Each row comes from the steps of one path. Every step used is in the known rows, and no mark comes twice. Write the path behind each row, first mark first.
Known rows
N > H > E > B > D: [  6   6 -17   4   1  -1  19  -8  -8  13   3   0 -26   0   0 -15   3  39
  11  -9  17  -7   2   3 -19 -18]
V > D > B: [ -7   5  10  -5   1  16  16   5   1   3 -17  11  -5   3   4  -5 -11  25
   1   2 -13  -8   2 -22  -9   3]
S > E > B > R: [ -8   4 -16  -4 -12 -10   9  10 -11   5  -7  -1   2 -11   8  -6   5  23
  24  -8   7  -3   4  13 -17   3]
B > D: [ 3  3  1 -1 10 -4 14 10 -1  4  8  3 -6  0  1 -8 -2 21  0  3  9 -5 11 -7
  2 -2]
S > E > B: [  0   2 -18  -9 -10   1   1   4 -10  11 -11   3  -2  -7  12  -2   2  17
  27  -7   4   5  -8   9 -10  -8]
R > B > D > V > Z > K > N: [ 17  -3  -4 -13  -8   9   4  20  -1   4  11  25 -21   2  -7  14   6  22
  14  -6  43   6  12 -18   6 -16]
S > E > H > N: [ 11  -4  -3   7 -14 -12   7  -9   4   2 -10  16 -23 -12  -8  -1  -1  31
  23  -8  29 -14 -13   6   4  -7]
V > R > B: [ 14  -1  -4   5 -20   6   6  11  -9  -4 -18   1  -1   0   6   3  -7  -9
   8  -5 -17  18   1   1 -27  -4]
R > B > D > V: [ 11   5 -12 -10   3   6  11  10   2  -1   6   8 -20   2   3   4 -10  33
  -5   1  10  -4  12 -13 -12  -2]
V > Z > K > N > H: [ 10  -2  -1   7 -11   3   1   3  -1  10   9  21 -22   4  -7  11  17   5
   7 -16  39  -2  -7 -12  -4 -12]
V > Z: [ -1   5  12  -8  -3  15  -8   3   5   7   2   7   5   1  -4   2  12  18
   1  -6  26  10   1 -16   4  -2]
N > H > E: [  7   3  -9  12  -3  -2  10 -25   8  13   5  -3 -31  -2 -10  -4   6  17
   0 -18  18 -14 -13   3 -16 -12]
E > S: [ -3   2  -6   3  -9   1  -8  -5 -14   7  -6   0   3   9   2   3   2  14
   8   2  -5  -1   5  15  -9  -4]
K > N: [ 6  4 -8  1 -9 -3 11 -1 -3  2  2 16 -8  5 -9  7 -1  6 15 -4 17  5  7  1
  7 -3]
D > V > R > B: [ 17   0  -6  -3 -18  11   5   9  -4  -7 -12   5 -11   2   5   6 -10   7
   2  -7 -12  15   3  -5 -27  -3]
K > Z: [  7   7 -12   0  -5  12   6   7 -12   2  -1  11   2  -6  -4   4   8  27
   9   2   8  10   1   9   0  -6]
D > V > R > B > E > H: [ 12   5  -6   2 -21  -7   8   5   2 -10 -17   7 -23  -1   4  -1   2  16
  21 -18   9  -4  -6   8 -28   3]
Z > K > N > H > E > B > D: [ 12  -1 -18   2  -2  -3  19  -1 -10  13   8   8 -33   0  -3  -9   6  35
  19 -11  29  -7   4   3 -12 -27]
V > Z > K > N > H > E > S: [  8  -1  -8   6 -16   5  -3 -16  -8  20   4   9 -26   8 -10   8  15  32
  15 -17  33  -7  -3   9 -12 -22]
N > H: [  1   3  -5  13  -4  -1   3  -7   0   7   0   4 -15   4   0   2   7   1
  -5 -11   8  -8 -11  -4 -16   0]
B > R: [ -8   3   0   3  -5 -11   8   7  -2  -4   2  -3   3  -6  -1  -5   4   9
   2  -3   3  -7  10   6  -8   9]
K > N > H > E > B > D > V > R: [ 25   7  -6  -1 -15  11  24  -8  -4   1   7  14 -37  10  -4  -6  -2  53
   7 -21  16   4   6  -9 -20 -14]
D > B: [ -7  11  11  -6  -1  11   8   3  -3   6 -13   1  -3  -3   7   1  -6  19
   3   2 -15  -6  -7  -3  -7   2]
V > Z > K > N > H > E > B: [  9  -1 -17   0 -16  10   3 -14  -8  15   1   9 -30   1  -6  -2  16  27
  22 -19  35   2  -9   2 -17 -30]
E > B: [ -2   1 -16  -4 -10   5  -2  -3 -14   3  -9  -1  -1   2   7  -6   2   9
  15   0  -4   8   0   9 -14 -11]
H > E > B > R: [ -7   4 -17   0 -11  -7  12  -8  -9   2  -3  -8 -10  -7  -2 -13   6  28
  17  -9   7  -5   8  17 -22  -7]
S > E > H: [  6   1 -10   5 -15  -5   7   2   3  -2 -10  16 -18 -11   4   4   7  12
  18 -12  16 -13 -13   1  -9  -1]
B > D > V > Z: [  5  10  10 -18   5  19   0   6  10   5  15  13 -11   4  -3   2   7  51
  -7  -6  37   2  10 -29   5  -1]

Write each row's path
[  5   5 -14  -3   3  -1  17  -5  -8  10   3  -2 -18  -2   0 -16   0  39
  14  -3  12  -3   8   5 -10 -18] => H > E > B > D
[-10   4 -14   0 -12  -7   7   5 -14  -2  -5  -4   2  -4   5 -10   5  16
  14  -3   0  -1  10  13 -20   1] => E > B > R
[  0   5  -2   5  -9 -15   5  -1   3  -5 -11   3 -14  -3   1  -5   8   9
  20 -13  16 -13  -9  13 -10   4] => B > E > H
[ 19   3   2  -8  -9  14  13   6  -6  -8   4   6 -16   8   5  -9  -5  42
   0  -8  -2   9  11 -10 -14  -6] => E > B > D > V > R
[  3   4 -13  -8   2  -3  14  13  -9  12  -1   5  -7  -6  10  -9  -1  34
  22  -3  13   0   4   0  -6  -9] => S > E > B > D
[  6   3  -9   1   1  -4  14  17  -6   4  -5   3  -6  -3   4  -3  -7  11
   6   4   3   2  10  -4 -14  -5] => R > B > D
[-13  12   8  -1  -5  -2  15   9  -5   0  -9  -2   1  -8   4  -5  -1  24
   4  -1  -8 -12   5   3 -14  11] => D > B > R
[  5   5  -4  -5 -16  -5  -4   4 -11   7 -14  -6  -1  10   7   3  -4  24
  22 -10  -4   5   4  22 -24   2] => D > V > R > B > E > S
[ 20   3  11  -6  -5  12  13   7   1  -9   8   7 -16   7   1  -6  -6  37
  -7  -9   0   5  11 -15  -7  -1] => B > D > V > R
[  3   1   8   4  -9 -12  15 -10   6   1 -19  13 -22  -3  -9 -12  -6  42
  25  -7  23 -20  -8   1  -2  -1] => V > D > B > E > H > N
[  6   7 -11  14 -11  -3  12  -7  -3   9   2  18 -21   8  -6   7   6   5
   7 -14  22  -4  -5  -4 -11  -3] => K > N > H
[ 15   3   0   3  -6   0  18  20  -8   0  -7   3  -5  -1   5  -6  -8  13
   6  -2  -4   9  11  -5 -19  -6] => V > R > B > D
[ 17   1 -19  -8  -1   7  14  -4  -1   6  17  14 -44   4  -4   0   2  51
   6 -12  33 -12   5  -8 -10 -21] => Z > K > N > H > E > B > D > V
[  2   5 -11  -4   1   0  12   8 -13   5   0   2  -7   1   6 -13  -1  28
  12   3   6   2  10   1  -9 -11] => E > B > D
[ -4   8   5   2  -9  -5  15   3   4  -3 -21  10 -18  -1   3  -9   2  25
  21 -11   8 -18  -7  -2 -16   6] => V > D > B > E > H
[  1   2 -10   4  -8   0  -1 -20  -8  12  -3  -5 -12   5  -6   0   2  27
  11  -6   4  -7   2  20 -11 -13] => H > E > S
[ 17  -2  -8 -15  -7  11   7   5  -1   8  16  21 -30   2 -11   5  10  41
  20 -12  50   3   9 -12   9 -26] => H > E > B > D > V > Z > K > N
[  7   6 -13 -14   4   9   9   3  -3   0   9   7 -20   5   5  -5  -4  47
  -1   0  12  -4  11  -9  -7  -6] => E > B > D > V
[-11   8   7  -6  -3  -3   4   1  -9  14 -18  -3   4  10   6  -5  -4  34
  22  -4  -6 -10   3  11 -13   6] => V > D > B > E > S
[  8  -1  -4   8 -15 -20   6  -8   2   0 -18   6 -20  -7  -8  -5  -3  22
  29  -8  25 -10  -9  16  -7  -5] => R > B > E > H > N
[ 18   0   1   4 -20 -12   9  -8   3  -6 -15  10 -28  -3  -8  -5  -6  37
  24 -14  22  -7  -7  10 -12  -4] => D > V > R > B > E > H > N
[ -7   5   0  -3  -5 -13  -7  -1 -10  12  -8  -9   6   8   4  -2   3  18
  22  -6   3  -5   2  26  -7   4] => B > E > S
[  7   0   3   7 -10 -20   6 -12   5  -1 -10   6 -20  -5 -11  -9   0  28
  25  -8  29 -15 -10  15   3  -3] => B > E > H > N
[ 12   1 -20  -6 -15  14   2 -16  -4  13   5  11 -37   3  -7   1  14  39
  17 -20  39  -1  -7  -3 -17 -29] => D > V > Z > K > N > H > E > B
[ 18   2  -5   0  -2   6  14 -13  11  15  20  15 -47   1 -16   4  12  45
   5 -23  53 -14  -3 -15  -4 -22] => B > D > V > Z > K > N > H > E
[ 13   2 -10  -1  -9   9   6   5  -5  10  12  24 -34   7  -2   7  14  33
   9 -16  45  -3  -1 -17 -10 -17] => E > B > D > V > Z > K > N > H
[ 12   2 -11  -3  -5   5  15   1  -7  16   9  12 -31   0  -5  -8  12  43
  19 -13  41  -2   4  -6 -10 -28] => V > Z > K > N > H > E > B > D
[ 11  14  -7 -12  -7  19  10  -9   5  14  13  19 -34   7 -10   0  11  67
   8 -19  54   1   5 -23  -8 -14] => K > N > H > E > B > D > V > Z
[ -6   6 -20   7 -13  -8  14 -11  -9   6  -2  -6 -17  -5  -2 -12   9  28
  14 -14  12 -10   2  15 -30  -7] => N > H > E > B > R
